Each row was made from one small tree. Brackets hold a mark, then the marks that hang from it, in alphabetical order. Every link used is in the known rows. Write each row's tree.
Known rows
(P B): [ 20.0 -10.2   4.8 -14.0 -12.4 -14.0   0.0   3.4  -5.1  -1.0   4.4  -4.2
  -1.7   7.0   1.7  14.9   6.0  -1.5]
(B P U): [ 16.7 -12.6   3.3 -21.8 -16.9 -17.9  -8.9   4.7  11.1  11.4  13.3  -6.0
   0.5  15.8  12.7  18.7   7.1  -4.5]
(B U X): [ 18.1 -24.8   0.7 -20.5 -12.6 -13.2  -2.0   3.3   5.0   6.0   8.6  -1.4
   2.8  15.5  11.1  23.0   0.1  -1.9]
(B (D A) P R U X): [ 24.3   0.6  -4.7 -44.7 -27.4 -18.0  -0.9   6.2  33.7  -6.8  14.6   7.4
  -2.0  23.1  13.1  29.8   2.1  -1.5]
(X (B P R)): [ 16.6   5.0   4.3 -19.8 -16.5 -16.5   4.3   8.9   3.4   6.3  10.4  -1.8
   8.2  15.0  10.4  19.2   6.0  -5.4]
(R (B U)): [ 17.2  -5.6   1.2 -19.2 -15.3 -14.3  -1.8   7.9   7.6  10.5   8.7  -6.1
  -2.7  12.1  18.2  19.1   2.1  -5.4]
(X (B D P R U V)): [ 17.2  17.8   5.0 -45.2 -29.7 -16.2   1.2  12.1  20.2  -6.6  12.1   7.2
   4.3  12.0  17.3  21.2   5.8  -1.1]
(W (Y (X (B (D A))))): [ 24.7  23.7   1.5  -7.9 -23.2   1.2  27.6   0.1   7.0  -5.5   4.2  18.1
   1.6  22.3  18.9  14.5 -14.7   5.9]
(R (B D U V X)): [ 17.9  -7.3  -2.6 -42.7 -25.4 -11.1   0.0   5.5  15.5  -5.9   8.7   2.0
  -3.7  13.9  13.1  25.8  -5.4   2.3]
(X (B D U (V N))): [ 12.2   9.2  11.4 -45.4 -20.8  -3.3  -0.1  15.2   3.4  -7.3   6.2   8.3
   2.6  15.0  23.6  12.8   1.5  -1.5]
(W Y): [ 16.1 -10.2   1.7  -6.1 -16.7  -9.2   9.7   0.3  -4.1  -0.7  10.3   4.2
   1.9  24.1   8.3  15.0  -8.0   0.8]
(R (B D U (V N))): [ 12.1   3.2   5.4 -49.9 -25.7  -8.9  -6.8  13.6  10.5 -10.0  11.4   2.9
  -7.2  19.0  24.2  16.1  -3.4  -3.3]
(X (B (D A) U (V N))): [ 16.1  19.0   8.8 -51.6 -19.5  -1.3   4.7  16.4  15.2  -9.4   4.2  12.5
  -1.1  19.4  26.6  14.9   2.2  -0.6]
(P (B X)): [ 21.9 -24.7   1.4 -17.6 -10.8 -13.9  -0.1  -0.1  -5.5  -0.4   3.7  -4.5
   0.5   6.6  -2.7  22.6   0.3   0.0]
(V N): [ 10.5 -14.2   7.5 -22.7 -11.4  -8.8  -3.9   9.5  -8.8  -2.6   9.9  -1.1
  -1.0  26.1  14.3  10.3   0.7  -6.1]
(Y W (X (B D))): [ 23.2  11.6   6.0  -0.6 -23.6   1.8  22.9  -0.3  -5.4  -5.0   6.0  13.5
   2.7  15.0  23.3  11.1 -14.0   4.3]
(N V): [  9.6 -12.5   4.2  -7.0 -19.5 -12.7  -2.5  10.1  -9.3  -0.2   7.4  -0.7
  -0.4  28.1  13.0  12.5   2.9  -5.1]
(R (B (D A) P U (V N) X)): [ 18.9  -3.9  -1.4 -63.6 -25.2 -11.1  -9.2   9.2  27.3  -5.0  11.7   2.2
  -8.6  23.2  20.0  29.5  -7.3  -2.2]
(P (B V)): [ 18.0  -9.5   5.0 -26.7 -15.7 -15.4  -0.2   4.2  -2.3 -10.8   4.7  -0.6
  -4.4   8.6   1.1  15.5   3.2   1.7]

Which tree is each row?
[ 18.5 -18.1  -0.8 -26.8 -17.5 -19.0  -0.3   7.1  10.2  -2.9  12.9   3.6
   2.6  18.0  14.1  26.0  -0.5  -4.3] -> (B R U X)
[ 20.4   1.0   6.4  -5.8 -18.1  -2.8  21.1   0.1  -8.2  -6.4   5.9  12.9
   1.2  16.1  23.8  13.1 -17.4   4.8] -> (Y W (X (B V)))
[ 16.8  25.6   7.3 -57.6 -24.4  -7.2   6.5  19.9  20.6 -18.3   8.2  17.5
  -1.3  21.7  28.9  18.2   1.4  -3.1] -> (X (B (D A) R U (V N)))
[ 21.3  -1.7   5.9 -10.7 -21.1  -7.3  13.9  -2.2  -2.8   0.0   9.4   8.0
   1.4  16.1  20.8  16.9 -16.2   3.5] -> (Y W (X (B P V)))
[ 23.1  -0.2   2.5 -65.7 -26.5 -15.3  -3.6  12.5  22.8 -27.3   9.1  14.8
  -7.8  15.2  16.3  27.5  -4.2  -1.1] -> (P (B (D A) R U (V N) X))
[ 18.9  -9.6  -3.2 -47.3 -28.2 -15.6  -7.1   3.3  21.0   0.2  11.9  -3.1
  -2.9  13.8  10.3  29.2  -4.1   1.1] -> (R (B D P U V X))
[ 27.1   3.7  -2.1 -55.1 -27.7 -17.9   3.0   7.8  28.6 -24.1   7.4  13.7
  -7.2  10.6   9.6  29.6  -0.4   3.2] -> (P (B (D A) R U V X))
[ 10.6   3.4   4.3 -44.5 -23.9  -6.7  -1.9  11.5   1.7 -14.5   9.6   2.2
  -7.5  24.1  16.4  13.0  -4.9  -1.8] -> (R (B D (V N)))
[ 21.4   8.1   3.0 -27.5 -25.8 -16.5   3.5   7.6   6.1 -18.0   8.8   5.1
  -2.5   9.4   3.4  15.9   6.0  -1.1] -> (P (B D R))
[ 20.2   9.0   3.4  -0.9 -21.3 -10.2  23.2   2.3  -5.3  -4.0   9.7  14.5
   6.3  19.3  19.5  17.2 -16.6  -0.4] -> (W (Y (X (B R))))
[ 14.3 -12.0   2.5 -61.4 -30.8 -18.4 -12.4  10.7  18.5 -17.2  18.3   7.8
  -1.6  24.9  16.5  26.3  -4.9  -3.5] -> (B D P R U (V N) X)
[ 17.7 -28.1   7.1 -46.1 -14.3 -14.8 -12.0   7.5  -0.5  -8.1   7.0   0.9
  -2.6   7.9  11.5  24.3  -4.6  -2.5] -> (P (B U (V N) X))
[ 19.7   2.4   5.0   5.0 -16.2  -4.2  21.4  -1.4 -10.9   5.0   5.8   9.2
   6.4  17.4  16.9  14.1 -16.1   2.0] -> (W (Y (X B)))
[ 17.9  10.1  -0.8 -42.1 -25.7 -11.1   2.2   4.8  23.1 -12.9   9.9   5.8
  -7.1  27.9   6.4  16.6   4.1   4.2] -> (B (D A) P V)
[ 19.2  -9.6   5.2 -59.7 -27.9 -16.9  -8.3  11.7  10.7 -25.3  11.4  10.0
  -3.6  10.5  13.6  25.3  -4.4  -2.1] -> (P (B D R U (V N) X))
[ 23.1   5.0   5.5 -22.9 -27.9 -15.5  10.8   3.5  11.3  -4.1  14.7  13.7
   1.2  12.9  31.4  22.6 -15.6  -0.6] -> (Y W (X (B P R U V)))
[ 18.5  -2.4  -0.1 -67.8 -29.3 -16.5  -8.0  11.7  30.3 -19.2  16.4  12.1
  -5.6  29.7  19.2  28.4  -4.4  -2.5] -> (B (D A) P R U (V N) X)
[ 22.3   7.2   6.0 -18.0 -24.8 -11.1  17.8   6.0   5.6 -10.2  11.2  18.7
   0.8  13.2  34.2  19.4 -16.9   0.5] -> (Y W (X (B R U V)))
[ 17.9  -7.7  -1.9 -51.4 -31.9 -21.0  -5.5   6.0  24.2 -14.1  16.8   6.7
  -0.5  19.9   9.8  28.0  -1.1   0.7] -> (B D P R U V X)
[ 16.3  11.9   3.3 -64.7 -31.0 -16.7  -7.7  15.4  31.2 -20.1  17.2  12.4
  -8.5  29.8  23.8  20.7   1.2  -4.1] -> (B (D A) P R U (V N))
